Known rows, with every way that one mark hangs from another
j_239(j_830(j_378)): [-31 -20   2  -3 -37  29  -4 -23  24 -15  25  -5  -5  -7  24 -23   1  16
 -22 -15  17  27   9  10   5 -35  35  44  38  -4 -10  57   5  -6 -58   4]
j_191(j_219): [ -3  -5  -1 -28  -1 -12  21   5  15  34 -16  29 -18  11  14  19  10  27
   9 -29 -16   5  -1  12  -3  15 -12 -20  42 -28 -43  32  28  15 -50  12]
j_191(j_219(j_139(j_169) j_284) j_402): [ 51   8   1 -34  43 -50   9 -20 -21  46  -3  41 -23  29 -30 -16  -9   9
  32  51 -25  30 -50  58  -8  36  -6 -51  21 -67  -2 -53  57 -30   7  10]
j_241(j_139 j_191): [ -4 -10 -38 -50  13 -25  19   0  14 -16  21  61 -32 -42 -15   5  23  23
  66 -53   8   5  18  19  10  10   1 -18  39 -59 -41  -6 -12  10 -21  10]
j_378(j_830(j_169)): [-39 -13  -5  -7 -44   7 -23   7  -2  14   9  41 -11  19  44  -1   2  39
  41 -33  -5  -6  20  28  19 -13  23 -20  44  16 -41  50   5  -6 -16  16]
j_241(j_191(j_219)): [ 11  -9 -15 -44  14 -25  52  14  -4  17   9  41 -39 -15   3  17  22  23
  23 -48 -17  20  12  26  21  30   0 -16  38 -45 -62   6  13   9 -21  -4]
j_239(j_410(j_217) j_830(j_378)): [-17  -4  29   5 -13  52 -22 -16  18 -30  36 -20   7   2   5 -52 -18  25
 -48 -17  -5  39  -6  22  19 -64  27  49  64  -8  -6  36 -13  22 -79   2]
j_410(j_217(j_830(j_169 j_241 j_378))): [-30 -18  36   5 -61  34 -54  51  15  13  45  13 -11   3   4 -17  -7  28
 -45 -40   5  28  10  35   7 -87 -14  68  62  -1  29  64  -5  12 -23 -23]
j_219(j_139(j_239(j_830)) j_284(j_402)): [ 12  47 -32  23  -3 -19  -8 -33  30   4  39  34 -32  17   9   3  -5 -23
  36  28   4  37 -47   3  15 -11  20  27   1 -20 -14  15  15 -61 -16  15]
j_191(j_219(j_139 j_284) j_402): [ 46  22 -18 -16  38 -49  24 -24  11  34 -30  57 -16  30 -26 -13   2   0
  27  37  -4  12 -43  39   4  30   3 -40  29 -55  -8 -47  50 -29  -2   8]
j_945(j_169(j_139(j_217 j_239))): [ -1 -10  29 -13  -5 -32 -19 -27  36 -22  34  -9 -53  14   3   5  19   4
  -2 -31  27   5 -16  10  -8  -6 -44  46   6 -54 -25   4  21 -30 -35  13]
j_410(j_217(j_830)): [-12  32  14 -36 -20  25 -33  32  39  33   2  36   2  10   8 -28   8  44
  -7 -30  -3  59  11  23  -3 -49 -40  24  40  -3   3  59  -1  -8 -57 -12]
j_239(j_410(j_217(j_830(j_378)))): [  1  11  21  -7 -27  50 -38  16  26   4  27   3  -2  14  -9 -54 -18  37
 -36 -40 -10  41   7  30  -9 -50 -10  46  71   2  16  60   0  19 -70  -3]
j_284(j_402): [-16  46 -30 -11 -22  10  19  -4  19  30 -34  18   1  28  28   1  26  29
  33 -51 -37   7   8 -26  20  13 -12  27  21 -27 -12  86  23 -16 -34  31]
j_219(j_139(j_169) j_284(j_402)): [ 16  21 -21 -10   1 -29 -10 -24 -33  16  29  34 -32  17 -16 -20  -9  12
  59  12 -40  33 -38  30 -10  13  -3 -13  25 -70  23  27  40 -44  11  22]
j_239(j_410 j_830(j_378)): [-19 -29  -3  14 -21  45  -7 -34  28 -27  29 -26 -10   0  10 -41 -13  14
 -25 -23  11  15   3  12   0 -34  50  40  49   8 -13  53   2  19 -83  11]
j_219(j_139 j_284(j_402)): [ 14  38 -40  12  -3 -27   6 -23   2   3   1  52 -28  19 -11 -16   4   4
  52  -4 -17  12 -31  10   5   6   6   0  34 -54  18  33  33 -42  -2  19]
j_191(j_219(j_284) j_402): [ 28   7 -25 -30  38 -37  38  -3  13  58 -33  50  -2  42  -6 -11  20   3
   6  19 -23   5 -17  17  21  19 -11 -24  30 -42 -26 -16  45 -19 -31  18]
j_239(j_410 j_830(j_241(j_191))): [-16 -41 -43   6  18   9  21 -15  59 -29  12 -15 -50 -17  -3 -16  32   9
  16 -32   8  18  20  12  28 -20  61  40   3  -6 -30  39 -25  21 -57 -10]
j_945(j_169 j_217): [ -2  43  38  -7   2   2  42 -25  40 -48  -2  -4 -19  36  22  -6  37  60
   2 -28  -5  -6  28  23  -7   9 -19 -24  27 -25 -11  49   9 -23 -59  20]
j_169(j_139(j_239) j_830(j_241)): [-19 -37  -6  16 -22 -12 -19  12  79  -8  16   4 -56  33   2   2  44 -10
  22  -2  11 -21 -18 -44 -19 -40  -1  76 -37   7 -10   1  -1  -6   6  -3]
j_191(j_219(j_139(j_217)) j_402): [ 48  24  12 -16  23 -31   4 -28  39  31 -38  24  -2  19 -28  -1  -1  18
  15  -1   1  43 -33  53  17  36  -3 -36   5 -53 -15 -55  50 -27  -9  -3]
j_191(j_219 j_402): [ 18  26  -9 -35  21 -16  36  -2  30  58 -59  30   5  37   8   3  20  24
  10  -5 -19   6  -8   9  16  35 -11 -18  21 -27 -35  -3  39  -3 -31  15]
j_217(j_830(j_169(j_191(j_219)) j_378)): [-30 -63  24  19 -48  20  -6  31 -30  37  66  -1  -5 -14  19 -17   2  20
 -15 -37  10   8 -11  27 -22 -29 -27  19  56   2 -29  12  40   8 -54 -23]
j_191(j_219(j_139(j_239) j_284) j_402): [ 54  48 -13 -16  32 -52   8 -20  26  44  -7  59 -30  40 -16  12  -9 -15
  17  53   2  18 -52  31   9  35   1 -22  16 -33 -22 -53  40 -35   4  13]
j_219(j_284): [ -6  -5 -35 -27  -3 -25   7  -9  14  15   4  55 -29  17  -4 -15  11  15
  18   0  -3   3   4  11   8 -15  -3  -4  49 -32   4  55  14 -13 -38  21]
j_830(j_378): [-15   3  -2 -14 -53  16  -4  -8   9  -1  10  16 -16   9   5 -14  -6  26
 -18 -34   0   5  17  11  -1  -9  10  38  64 -22  11  72  16   8 -31  18]
j_169(j_191(j_219 j_402) j_830): [  2 -23 -12 -16  22 -25  61  12  10  40 -21   7  17  44  14 -37  59  32
  17   9 -29   2 -28 -22  15  24  -8 -25 -23 -14 -60 -69  47  -9 -25 -24]
j_241(j_139(j_169) j_191(j_219 j_402)): [ 33 -19  -9 -76  57 -41  32   7 -27  29  20  38 -17 -21 -19   5  18  19
  61 -15 -32  25  -9  45   8  43 -15 -53  16 -88 -57 -83  23   2  -4  11]
j_830(j_169(j_139) j_378): [-36 -49  36  20 -56  12 -29 -11 -20 -10  37   5 -26 -20   3 -11 -14   8
   4 -36  12 -31 -21   6 -15 -48 -16  55  74 -24   8  24  19  12   3  22]
j_169(j_830(j_241(j_191))): [ -6 -41 -30 -18 -18 -16  38  25  43 -17   9  28 -47  18   0 -11  50  26
  23 -45  -6   2  28  -7  23 -14  40  26 -12 -10 -20  29  -8   5   8 -30]
j_169(j_139 j_191 j_830(j_241)): [-47 -78 -27  30  -1 -23  13   8  40 -19   4 -16 -35   4 -12 -39  84   9
  43  -2  -5 -29 -25 -48 -24 -32 -13  53 -42 -25 -12 -37  17  -3 -11 -24]
j_410(j_217): [-17  51  15 -46 -12   7 -14  13  21  17 -14  38   1  11   3 -12   5  51
  -2 -23 -18  36  -1  13  24 -32 -29  12  54 -31  -5  50  -8   6 -32   4]
j_169(j_830): [-10 -17  -6 -27 -28   3  19   5  38   1  -5  30 -13  37  18 -23  22  42
  18 -32  -5   2  10 -15  -2 -17  14   1  10   8 -21  42  12   0 -22  -6]
j_378(j_830(j_241(j_139))): [-39 -27 -54  -1 -10  -5 -31  12  47 -16  -4  44 -23   9   9   1  42  17
  53 -23  -2 -16  37  20   0 -14  32  -4   8 -20 -18  28  -7  -2 -34  17]
j_169(j_191): [-33   9 -34 -20  -9 -15  17  -8  11  20  -8  13  -8  -6   5 -15  41  41
  32 -13  -6   5  -4 -10   5  18 -21   1  17 -24 -26  29  16   2 -44   3]

Rows
[ -6   7 -62 -17   3 -16  17  14  43   8 -33  38 -27  27   9  -9  59  16
  40 -20 -17  13  48  25  46  23  52  17 -14 -17 -24  18  -5 -29  11  -2]
j_378(j_830(j_241(j_191(j_402))))
[-38 -36  46  20  11  29 -39 -19  18 -22  31 -18 -11 -23  10 -39 -10  19
   9 -15   7  12 -43  10  11 -89 -10  35  49  -3 -30 -11 -15  21 -55   6]
j_239(j_410(j_217) j_830(j_169(j_139)))
[-22 -30  47  31  24  -9  55 -18  24 -72  34 -37 -19  27  11 -53  84  44
  25  -6  -8 -26 -17 -18 -34 -14 -39  -1 -24 -35 -30 -60  25 -41 -43 -11]
j_945(j_169(j_139 j_191 j_830) j_217)
[-23   0  52 -11 -60  41 -49  36  -4  20  51  24   5   1  12 -28 -24  38
 -37 -44   4  40   0  39   3 -77 -29  44  81   2  12  55   2   5 -34 -16]
j_410(j_217(j_830(j_169 j_378)))
[-55 -58 -13  32 -31  -4 -41  11  25  -7   3  18 -39   5  19   2  33   7
  49 -22   1 -36  12  13   0 -40  16  31  15  -5 -17  21   2  -6   5  11]
j_378(j_830(j_169(j_139) j_241))
[ 34   1 -31 -11  29 -45  57   1 -31   5  29  58 -47  -7 -15   5  13  -8
  46 -29 -29  27 -23  34  26  33   9 -18  38 -79 -38 -24  32 -31   7  -3]
j_241(j_191(j_219(j_139 j_284(j_402))))
[-19  31  26   7  14  -9  53 -24  18 -44  13 -21 -11  21  15 -20  63  62
  10 -15 -10  -7  10  12  -4  20 -32 -27   9 -35 -27  10  15 -26 -64   7]
j_945(j_169(j_191) j_217)
[ -9 -46   6   2 -10   7 -44 -10  64  13  12  -2 -21 -15 -19 -31  25   5
  26 -38  25  43   0  18 -38 -42 -48  41  -1 -26  12   7  30 -35 -58   0]
j_169(j_139(j_217(j_830)))
[  5  15  -3  14 -22 -17 -50 -36  88 -18  33  -4 -45  -7 -16  22  -6  -8
   5  10  46  59 -22  42  13 -21  33  31 -30 -11  -3   1  -5 -30 -16 -15]
j_219(j_139(j_217 j_239(j_830(j_241))))
[-17 -38  -2 -12 -23 -21  34   7  34 -34   4   7 -50  53  21 -15  47  35
  -8 -42   9 -32  20  -6   2 -14  20  24   1 -23 -15  55  14   5 -22 -25]
j_945(j_169(j_830(j_241)))
[ -6 -23  23   9 -23  14 -47 -32  54   1  64 -26 -22   0  16   9 -31   6
 -14 -23  28  38 -20  31  37 -47  20  22  11  29 -49  11 -11   6 -59  10]
j_139(j_217 j_239(j_410 j_830(j_169)))
[-39 -48 -37   6 -18 -16  27  20  37  -3   2  -2 -23  24   3 -27  69  34
  20 -12 -10 -13   0 -30   7 -14  16  22 -30  -3 -18   7  10   6 -20 -32]
j_169(j_191 j_830(j_241))
[-21 -11  10  -9 -29  28 -54  41  39  -3  41  24  -6  -9 -15 -27   9  18
 -25 -35   8  33  16  28 -15 -75 -20  59  47 -29  32  34 -10   8 -52 -14]
j_410(j_217(j_830(j_241(j_139) j_378)))
[  1  23   8 -17  -3  37 -31  14  45  19   4  15  -5  16  -1 -43  -4  47
  -6 -37  -9  44   6  20  -6 -41 -22  21  51   8   0  58  -4  16 -77  -5]
j_239(j_410(j_217(j_830)))
[-47 -22  24  12   6  24 -16 -11  -4  -8  42 -20   6 -21  17 -42   0  41
   1  -8  -6  24 -39  14  37 -63   3   7  44   3 -49 -10 -16  30 -68 -12]
j_239(j_410(j_217) j_830(j_169(j_191)))
[  9  70   9 -27 -10  11 -33   1  44  18  15  19 -22  29   1   4 -20  32
 -12 -12 -13  26 -13   4  22 -17 -13  34  44  10 -22  47 -21  24 -42  22]
j_139(j_239(j_410(j_217)))
[-44 -67  20  34 -50  21 -31  13  -9  14  60 -11 -15 -30   6 -40  13   9
  12 -29  23  -1 -21   2 -41 -51 -41  59  43  -4   2   5  33  -9 -38 -14]
j_217(j_830(j_169(j_139 j_191) j_378))
[ 57  56 -12 -36  27 -45  38  -6  22  30  -3  50 -41   5 -13  25   5   5
  33   1   2  35 -26  34  28  64  10 -14   7 -39 -56 -56  20 -22  26  -5]
j_241(j_191(j_219(j_139(j_239)) j_402))
[ 24  50 -25 -10 -13 -43 -23 -26  31   5  32  65 -55  14 -18  10 -21  -4
  31  33  26  17 -36  26  -6   4   8   0  31 -21   3  16  11 -29   3  14]
j_219(j_139(j_239) j_284)
[-29 -37 -25   2 -34   3 -24   4  33 -28  20  17 -27 -13 -21   3  16   4
  -1 -35  13 -25  17  11  -9 -30  21  44  45 -47  26  41  -1  27 -30  14]
j_830(j_241(j_139) j_378)
[-33 -39   8  14 -14  26 -10 -31  27  -8  21 -11 -16  -8  29 -17 -16  30
  15 -29  18  -1 -11  13  17 -44  32   2  43  26 -41  43  -6  30 -66  10]
j_239(j_410 j_830(j_169))
[-11  15  49  16  18  -3  28 -36  44 -60   2 -18 -31  17   8 -17  50  38
  22 -22   3 -22   5   9 -35  -7 -44   5  16 -43  -4   6  15 -35 -49  28]
j_945(j_169(j_139) j_217)
[  7  19 -50 -28   7 -25  35   7  55  15 -42  30 -36  10 -17   3  51  19
  29 -26  -4  11  30   6  45  23  27  35  -5 -35  -3  29  -5  -6  14  -3]
j_830(j_241(j_191(j_402)))
[-45 -49 -17   0 -26 -18 -29  11  29  -7  12  34 -32 -20  -5  29  10  20
  45 -42  20 -43   4  12  10 -42   7   3  39 -25  -7  31 -11  39 -12  12]
j_830(j_169 j_241(j_139))
[-54 -22 -19   2 -34  -2 -12  10 -20  14  23  25  -4   6  38 -13  24  40
  47 -18 -12  -8   8  20  23  -1   9 -20  28   5 -54  14  11  -8 -19   4]
j_378(j_830(j_169(j_191)))
[-11 -12 -14  -2  29 -30   0 -31  36  20 -24 -19   5  -8 -33 -47  58  10
  38   5   0  22 -34  -9  11   7 -51  27 -29 -63  -7 -76  40 -40 -22   7]
j_169(j_139(j_217) j_191(j_402))
[-47 -33 -11  33 -37  -6 -55  16  39   3  25  19 -51  14  27  24  23  -7
  41  -8   8 -29   3   4   4 -33  14  48   1  14 -28  17  -6 -10  14  17]
j_378(j_830(j_169(j_139(j_239)) j_241))
[-20   4  16  -3 -45  35 -42  40  40  11  23  14 -10  11  -5 -27  11  24
 -48 -30   0  46  22  27  -5 -68 -14  77  44 -11  38  70  -5   3 -43 -23]
j_410(j_217(j_830(j_241 j_378)))
[-34 -41 -10  13 -50  12 -35  32  53  32   8  18 -34   1  14   8  12  24
  17 -43  27   1  21  18 -11 -49  -4  34  22  24   9  87   3  11 -34 -16]
j_217(j_830(j_169 j_241))
[ -3 -65  19 -12 -50  21 -62  15  21  20  67 -32 -22   4 -22 -24  -2  18
 -31 -35  -3  74  26  65 -21 -43  -7  49   3 -34  50  56  27 -18 -41 -15]
j_139(j_169 j_217(j_830(j_241 j_378)))
[-12  12  15 -13  -7 -29  -5 -19  29 -17  17   7 -61  18  19  10  23   7
  14 -20  25 -25 -14 -13 -21   6 -39  49  20 -39 -31  26  16 -17 -30  19]
j_945(j_169(j_139(j_239)))
[-21 -54  17 -27 -37   5   5   4 -45   4  66 -21  -7  18   7 -50  19  46
   1  -1 -36  22 -14   6 -17  -8   3   9   8 -28  -9  -1  32   0 -10 -18]
j_139(j_169(j_191 j_830(j_378)))
[ 55   2  -4 -13  40 -53   7 -28  18  29 -12  42 -11  24 -42 -17  -1  -4
  11  24  -1  40 -43  63  19  21  -1 -42  18 -68  -1 -71  55 -42  -6  -1]
j_191(j_219(j_139(j_217) j_284) j_402)
[ 15  15  25 -52 -27 -15 -55 -11  20  37  56  -6 -30  16  -4  23 -22  26
  -1  -7 -11  70  -6  43   9   0 -24   9  -7 -27 -10  28  11 -18 -20  19]
j_139(j_169 j_217 j_239)
[-25 -33 -39  -5 -13   7 -33  23  79  15   4  30 -28 -11  -6  -1  33  12
  38 -37  28   6  29   9 -38 -36 -10  24   7  -7  12  52   2   6 -68  -6]
j_217(j_830(j_241(j_139)))
[-57 -66 -22  41  -6   7  -5 -14  31 -13  27 -38 -26 -18  10 -19  25  17
  18 -12  14 -17 -17   1  24 -45  35  27  10  16 -37  22 -10  37 -61 -11]
j_239(j_410 j_830(j_169(j_191) j_241))
[  2 -23 -16 -73  19 -27   3   3 -22  -4  51  42 -38 -44 -19   1  11  32
  71 -36 -14  28   9  38  -5  15  -8 -34  31 -76 -33 -16  -5  10  -9  12]
j_241(j_139(j_169) j_191)
[ 19   2 -18 -51   5 -33 -12  -1  37 -12  66  44 -38 -37 -24  28   5   2
  37 -51  22  43   8  36  32   4  -6  -3  11 -56 -49 -39 -16 -11 -18  10]
j_241(j_139(j_217 j_239) j_191)
[ -2 -27  20 -38  -4 -24   9  22 -23  44  73 -11 -24  33  21   6  19  27
  12  22 -39  29 -39  -2 -12  17 -24 -13 -26  -8 -72 -40  29   1 -16 -16]
j_139(j_169(j_191(j_219) j_830) j_239)
[-28 -24  59   6 -47  38 -57  30  -5   9  52  14  -4 -13   3 -36 -15  22
 -19 -36   9  28 -16  25 -20 -90 -49  65  72 -14  18  21   8  -3 -26  -9]
j_410(j_217(j_830(j_169(j_139) j_378)))
[-29 -44 -42   0  -8  -8 -44   5  53 -21  11  29 -15   3  -5  -2  37  11
  41 -34   5   9  38  43  12 -20  30  -9  -3 -32 -14   6  -2 -11 -37  12]
j_378(j_830(j_241(j_139(j_217))))
[ 28   0  -5  -9   2 -32 -28 -32 -22   9  50  16 -24  11 -32 -25 -12   7
  43  -2 -32  65 -38  57   7   0  -9 -17  11 -89  33   1  47 -59   9  12]
j_219(j_139(j_169 j_217) j_284(j_402))
[  9 -78   8 -42 -13 -20  -2  15  11  -8  60 -11 -41  10 -21 -19  25  32
   9 -41 -24  61  17  45  22 -22  23   6 -33 -45  -4  -5   7 -13  15 -30]
j_139(j_169(j_830(j_241(j_191))) j_217)
